Known rows, with every way that one mark hangs from another:
[K749 [K594 [K665 [K341 K331 K587 K841] K710]]]: [ 1.00  0.31  0.65  2.44  1.76 -0.47  1.59  0.78 -2.66  0.10 -1.13 -0.33
 -0.69 -0.13  1.26 -0.23  2.17 -0.41  1.32 -0.03  0.97  1.32  1.21 -4.20
 -0.81]
[K587 [K341 K331] [K642 [K665 K710] K841]]: [ 1.09  0.97  1.10  2.46  0.80 -1.30  2.99 -2.92 -0.67  2.44 -0.86  1.20
 -0.49 -0.34 -0.14  0.53  0.02 -1.29 -0.12  0.23  1.33 -0.13 -0.69 -2.08
  0.30]
[K341 K331 [K841 [K642 [K665 K710]]]]: [ 0.73  1.10  0.28  2.48  0.48 -1.66  0.67 -0.93 -3.40  0.28 -1.69  0.80
 -1.78  1.00  0.39 -0.69 -0.69  0.09  0.02  0.18  1.25 -0.34 -0.02 -1.38
  0.72]
[K587 K642]: [-0.15 -0.12 -1.26  0.27  0.25  0.29  1.15 -1.72  0.11  1.31  0.19  0.05
  0.39  0.56 -1.42  0.13 -0.20  0.15  0.02 -0.18 -0.01 -0.08 -0.38  0.09
 -0.20]
[K594 [K665 [K642 K587 [K841 [K341 K331]]]] K749]: [ 1.02 -0.28  2.16  0.40  1.08 -1.67  0.45 -0.65  0.55 -0.60 -1.37  0.01
 -2.65 -0.30  1.57 -0.56  4.24  1.12 -0.18  0.08  3.30  0.77  0.83 -1.67
 -0.54]
[K341 K841]: [ 0.03  0.35  0.40  2.61 -0.07  0.08 -0.80  0.05 -1.78 -0.05 -0.29 -0.23
 -0.21  0.19 -0.10 -0.42 -0.34 -0.73  0.04 -0.09 -0.24  0.08 -0.06 -0.11
  0.19]
[K331 [K341 K587 K841]]: [ 0.12  1.29  0.10  1.97 -0.18 -0.03 -0.44  0.41 -2.65  0.05  0.75 -0.06
 -0.11  0.00  0.55 -0.52  0.25 -0.36 -1.41 -0.45 -0.04  0.21  1.93  0.81
 -0.28]
[K665 [K341 K841] [K642 K587] K710]: [ 3.08  0.27  2.47  1.50 -0.67  0.76 -0.09  3.41 -1.08  0.97  0.28 -0.75
 -1.76  0.15 -0.51 -1.25  0.09 -0.24  0.25 -0.30  1.60  0.58  0.53 -6.65
 -0.47]
[K331 [K341 K587]]: [ 0.13  1.04 -0.27 -0.07 -0.14 -0.12  0.23  0.39 -1.30  0.10  0.95  0.13
  0.02 -0.12  0.59 -0.20  0.46  0.20 -1.46 -0.41  0.08  0.11  2.01  0.84
 -0.44]
[K841 [K642 [K587 K341] [K665 K710]]]: [ 0.94  0.21  0.66 -0.53  0.21 -2.11  2.43 -2.05  0.22  0.55  0.42 -0.14
 -2.39  0.14  1.02 -1.07  0.02  1.05 -0.53  0.07  2.01  0.05  1.08 -1.98
  0.51]
[K665 [K341 K331 K587] [K642 K841] K710]: [ 3.23  0.99  2.63  1.28 -0.07  0.68  0.05  3.21 -2.30  1.32 -1.05  0.45
 -1.73  0.29 -0.64  0.23  0.60 -0.68  0.42 -0.21  1.76  0.33  1.16 -6.97
 -0.59]
[K841 [K341 K331 K587] [K642 [K665 K710]]]: [ 0.41  1.19 -0.38 -0.63  0.64 -2.53  1.70 -1.03 -2.92  0.22 -1.02  0.59
 -3.46  0.57  0.36 -0.40 -0.02  1.71 -0.31  0.01  1.80 -0.42  1.80 -0.89
  0.56]
[K341 K587 [K841 K642]]: [-0.09  0.79 -0.54  1.78  0.35 -0.25 -0.37 -0.70 -3.68  0.00 -0.35 -0.50
 -1.53  0.89 -0.47 -0.65 -0.17 -0.11 -0.10 -0.38  0.52  0.04  2.43 -0.57
  0.13]
[K587 [K341 K331]]: [-0.33  0.75 -0.03  0.14  0.63  0.32  1.64 -0.28 -1.10  1.21 -1.10  1.03
  0.26 -0.99 -0.24 -0.16  0.05 -1.59 -0.23  0.07  0.72 -0.32 -0.09 -1.10
 -0.01]
[K749 [K594 [K665 K341]]]: [ 0.30 -0.43  0.03  1.51  1.48 -0.70  0.99 -0.02  0.01 -0.35 -0.10 -0.57
 -0.30 -0.48  1.48  0.28  2.25  0.43  1.02 -0.02  0.70  1.36  0.34 -2.94
 -0.57]
[K665 [K341 K587 K841] K710]: [ 1.63  0.89  1.03  1.38 -0.34  0.60  0.59  2.51 -2.52  0.83 -0.19 -0.71
 -0.78 -0.06 -0.14 -0.29  0.16 -1.16  0.40 -0.31  0.34  0.32  1.02 -5.40
 -0.58]
[K331 [K341 K587 [K841 [K642 K665]]]]: [ 0.26  1.51 -0.33  2.02 -0.08 -1.53  0.01 -0.71 -2.66  0.01  0.93 -0.16
 -1.25  0.51  1.09 -0.42  0.11  0.63 -1.67 -0.42  0.72  0.15  2.09  0.55
  0.14]
[K665 [K341 K331 K587]]: [ 0.98  0.78  0.65 -0.44  0.49  0.17  0.16  1.01 -2.39  0.15 -1.30  0.81
 -0.36 -0.17 -0.24 -0.40  0.09 -1.21  0.01 -0.10  0.25 -0.06  1.95 -4.02
 -0.44]
[K841 [K341 K331] [K642 K587]]: [-0.27 -0.06 -0.52 -1.03  0.80 -1.11  0.69 -1.96 -1.61 -0.57 -0.79  0.91
 -3.38  0.41 -0.61 -1.58 -0.34  2.12 -0.72 -0.07  1.58 -0.42  1.66  0.22
  0.82]
[K749 [K594 [K665 [K341 K841]]]]: [ 0.30 -0.17  0.22  2.86  1.47 -0.68  0.63  0.04 -0.91 -0.42 -0.19 -0.71
 -0.39 -0.39  1.41  0.05  2.06  0.04  1.06 -0.08  0.65  1.36  0.29 -2.98
 -0.48]
[K594 [K665 K642]]: [ 0.67  0.07 -0.14 -0.16  0.17 -1.01  0.21  1.23 -0.16  0.27 -0.17 -0.58
 -0.64  0.23  1.41  0.19  2.47  0.55  0.20  0.08  1.01  0.22 -0.26 -1.51
 -0.67]
[K841 [K341 K331 K587]]: [-0.25  0.78  0.09 -0.50  0.78 -0.39  0.20 -0.05 -2.91 -0.17 -1.30  0.84
 -1.51 -0.21 -0.46 -0.53  0.09  0.06 -0.16 -0.07  0.29 -0.40  2.04  0.42
 -0.01]
[K587 [K341 K331] [K642 K665 K841]]: [ 0.55  0.91  0.99  2.66  0.98 -1.54  2.14 -3.81 -0.66  1.97 -0.91  1.43
 -0.29 -0.41 -0.10  0.47 -0.02 -1.43 -0.33  0.21  1.06 -0.11 -0.24 -1.16
  0.41]
[K341 K331 [K587 [K642 K665 K841]]]: [ 1.04  0.93  1.43  1.48  1.15 -1.47  0.73 -2.91 -3.10  0.65 -1.67  1.48
 -0.62  0.81 -0.22 -0.15 -0.03 -1.03  0.03  0.17  0.36 -0.14  2.57 -0.45
  0.04]

Rows:
[ 0.27  1.16 -0.09  2.28  1.03  0.28  0.39 -1.46 -5.06  1.07 -1.96  1.01
 -0.07  0.92 -1.55 -0.83 -0.46 -1.75  0.21 -0.17 -0.06 -0.19  2.32 -0.45
 -0.23]	[K341 K331 [K587 K642] K841]
[ 1.45  0.79  0.32  1.77  0.24 -1.30  1.83 -1.07 -1.33  1.65 -0.62  0.40
 -0.36  0.55 -0.30 -0.08 -0.39 -0.57  0.15  0.09  0.65  0.00 -0.67 -3.46
  0.03]	[K587 [K642 [K665 [K341 K331 K841] K710]]]
[ 3.67  0.17  3.64  1.20 -0.13  0.51  0.04  2.27 -0.78  0.80 -0.77  0.67
 -2.20  0.21 -0.31 -0.89  0.23 -0.14  0.13  0.02  2.01  0.45  0.80 -6.83
 -0.29]	[K665 [K341 K331] [K642 K587 K841] K710]
[-0.35  0.36 -0.95 -0.11  0.19 -2.82  0.67 -1.78 -0.16 -0.27  0.43 -0.18
 -3.10  0.22  0.69  0.06 -0.08  2.53 -0.60 -0.05  1.52 -0.30  0.08  0.39
  0.99]	[K841 K341 [K642 K665]]
[ 1.59  0.84  0.07 -0.54  0.28  0.77  2.23  1.25 -2.42  1.71 -1.17  0.52
 -0.41  0.31 -1.20 -0.21  0.06 -0.96  0.36 -0.20  0.57 -0.03  1.04 -5.44
 -0.80]	[K665 [K341 K331 [K587 K642]] K710]
[-0.71  0.75 -1.56 -0.93  0.80 -0.88  0.71 -0.99 -3.07 -0.06 -1.08  0.65
 -2.92  0.46 -0.92 -0.52 -0.04  1.56 -0.45 -0.26  1.28 -0.54  2.09  0.16
  0.48]	[K841 [K341 K331 K587] K642]
[ 0.91  0.09  1.00  2.46  0.32 -1.83  0.51 -3.48  0.42  0.85  0.28  0.38
 -0.50  0.64  0.12  0.63 -0.04  0.19 -0.17  0.18  0.46  0.18 -0.21 -0.02
  0.43]	[K587 [K642 K665 K841]]
[ 0.38  1.19  0.99  2.10  0.82  0.11 -0.50 -0.05 -5.17  0.01 -2.19  0.95
 -0.37  0.47 -0.36 -1.00 -0.34 -1.92  0.17 -0.01 -0.06 -0.19  2.63 -0.56
 -0.15]	[K341 K331 K587 K841]
[ 1.89  0.34  3.16  2.78 -0.04 -2.48 -0.86 -1.40  0.57 -0.52  0.26  0.26
 -1.29 -0.28  1.97  0.64  0.24 -0.17 -0.23  0.36  0.61  0.34  0.14 -3.07
  0.55]	[K642 [K665 K341] K841]
[ 1.06 -0.25  0.28  1.49  1.24 -0.40  1.52  1.35 -0.17  0.48 -0.08 -0.92
 -0.68  0.09  1.05  0.32  2.42  0.95  1.32 -0.04  1.50  1.45 -0.14 -2.45
 -0.82]	[K749 [K594 [K665 K642 K710]]]
[ 1.25  0.87 -0.06 -0.46  0.20 -2.02  1.68 -0.35 -1.63  0.44 -0.55  0.20
 -2.19  0.65  0.64 -0.14 -0.09  0.90 -0.15  0.01  1.64 -0.11  0.99 -3.93
  0.25]	[K841 [K642 [K665 [K341 K331 K587] K710]]]
[ 1.65 -0.18  1.02 -0.62  0.10 -1.06  0.15  1.40  0.13 -0.12 -0.04 -0.58
 -1.27 -0.15  1.57 -0.77  2.47  0.37 -0.03  0.03  1.32  0.41  0.86 -4.44
 -0.79]	[K594 [K665 K341 [K642 K587]]]
[ 0.78  0.66 -0.04  1.79  0.18  0.44  0.01  0.12 -2.50  0.90 -0.08 -0.37
 -0.23  0.16 -1.00 -0.25 -0.05 -1.20  0.06 -0.43 -0.06  0.20  1.53 -3.81
 -0.43]	[K665 [K341 [K587 K642] K841]]
[ 0.20 -0.13  0.02 -0.97  0.48 -1.13  2.50  0.41  1.24  0.12 -0.77 -1.00
 -0.87 -0.37  1.86  0.32  4.14  0.64  0.31  0.06  2.30  0.70 -1.07 -1.94
 -0.91]	[K594 [K665 K710] K749]
[ 1.22  0.31  1.62  1.95  0.14 -0.14 -1.31  0.92 -0.75  0.35 -0.48  0.56
 -1.90  0.12 -0.60  0.39  0.34  0.68 -0.08 -0.08  1.41  0.07  0.03 -1.06
  0.31]	[K665 [K642 [K841 [K341 K331]]]]
[ 0.99  1.09  0.63  2.53  0.31 -1.06  0.91 -1.29 -3.32  1.18 -0.31 -0.35
 -0.41  0.86 -0.24 -0.38 -0.14 -1.05  0.22 -0.16  0.11  0.23  1.84 -1.01
 -0.29]	[K341 [K587 [K642 [K665 K710]]] K841]
[ 1.21  0.19  1.39  0.40  0.51 -1.14  1.34  1.27  0.39  0.36 -0.70 -1.12
 -2.46 -0.24  1.40  0.64  4.64  1.15  0.29 -0.11  3.29  0.92  0.09 -2.72
 -0.88]	[K594 [K665 [K642 [K841 [K341 K587]]] K710] K749]
[ 0.29  0.51 -0.71  1.12  0.56 -1.37  0.60  0.06 -2.33 -0.17 -1.28  0.10
 -1.23  0.14  1.51 -0.33  1.87 -0.03  0.04  0.14  0.89 -0.15 -0.22 -3.69
 -0.15]	[K594 [K665 [K341 K331 [K841 K642]]]]
[ 1.38  0.16  1.56  0.51  0.68 -1.12  0.29  0.96  0.48  0.02 -0.78 -0.91
 -1.75 -0.44  1.54  0.56  4.64  0.21  0.09 -0.27  2.99  1.08  0.93 -4.99
 -1.00]	[K594 [K665 [K341 K587] [K642 K841]] K749]
[ 1.69 -0.69  1.92  2.50  1.47 -0.74  0.09 -0.02  0.16 -0.49  0.05 -0.58
 -1.41 -0.22  1.39 -0.22  2.38  0.74  0.89 -0.05  1.56  1.66  1.27 -3.90
 -0.58]	[K749 [K594 [K665 K341 [K642 K587 K841]]]]
[-0.59  1.02 -0.77  1.94  0.64  0.09  1.32 -0.85 -2.63  1.23 -1.15  0.70
 -0.86 -0.45 -0.53 -0.45 -0.29 -1.18 -0.32 -0.11  1.24 -0.34 -0.14 -1.39
  0.51]	[K587 [K341 K331 [K841 K642]]]
[ 0.33  1.04  0.26  2.15  0.40 -1.79 -0.28 -1.40 -3.58 -0.15 -0.35 -0.41
 -1.77  0.95  0.52 -0.54 -0.19 -0.07 -0.16 -0.15  0.72  0.08  2.57 -0.57
  0.31]	[K341 K587 [K841 [K642 K665]]]
[ 0.85  0.24  0.43 -1.31  0.52 -0.97  2.46  1.31  0.30  0.27 -0.86 -1.08
 -1.12 -0.66  1.80  0.21  4.35  0.04  0.35 -0.08  2.36  0.85  0.36 -5.01
 -1.27]	[K594 [K665 [K341 K587] K710] K749]
[ 1.46  1.03  1.51  1.38  0.95 -1.26  1.41 -2.26 -3.06  1.08 -1.69  1.35
 -0.78  0.86 -0.27 -0.08  0.01 -0.92  0.20  0.25  0.57 -0.04  2.18 -1.22
 -0.10]	[K341 K331 [K587 [K642 [K665 K710] K841]]]
[-0.78  0.38 -1.72 -0.92  0.34 -0.87  0.51 -0.83 -1.79 -0.07  0.21 -0.34
 -2.86  0.37 -0.72 -0.19  0.18  1.98 -0.48 -0.42  1.21 -0.28  1.85  0.30
  0.38]	[K841 [K341 K587] K642]
[ 0.12 -0.10  0.02 -0.78  0.59 -1.27  1.40  0.22  1.42 -0.32 -0.74 -0.82
 -0.84 -0.78  1.87  0.33  4.11  0.31  0.01 -0.09  2.14  0.70 -0.57 -3.71
 -0.84]	[K594 [K665 K341] K749]
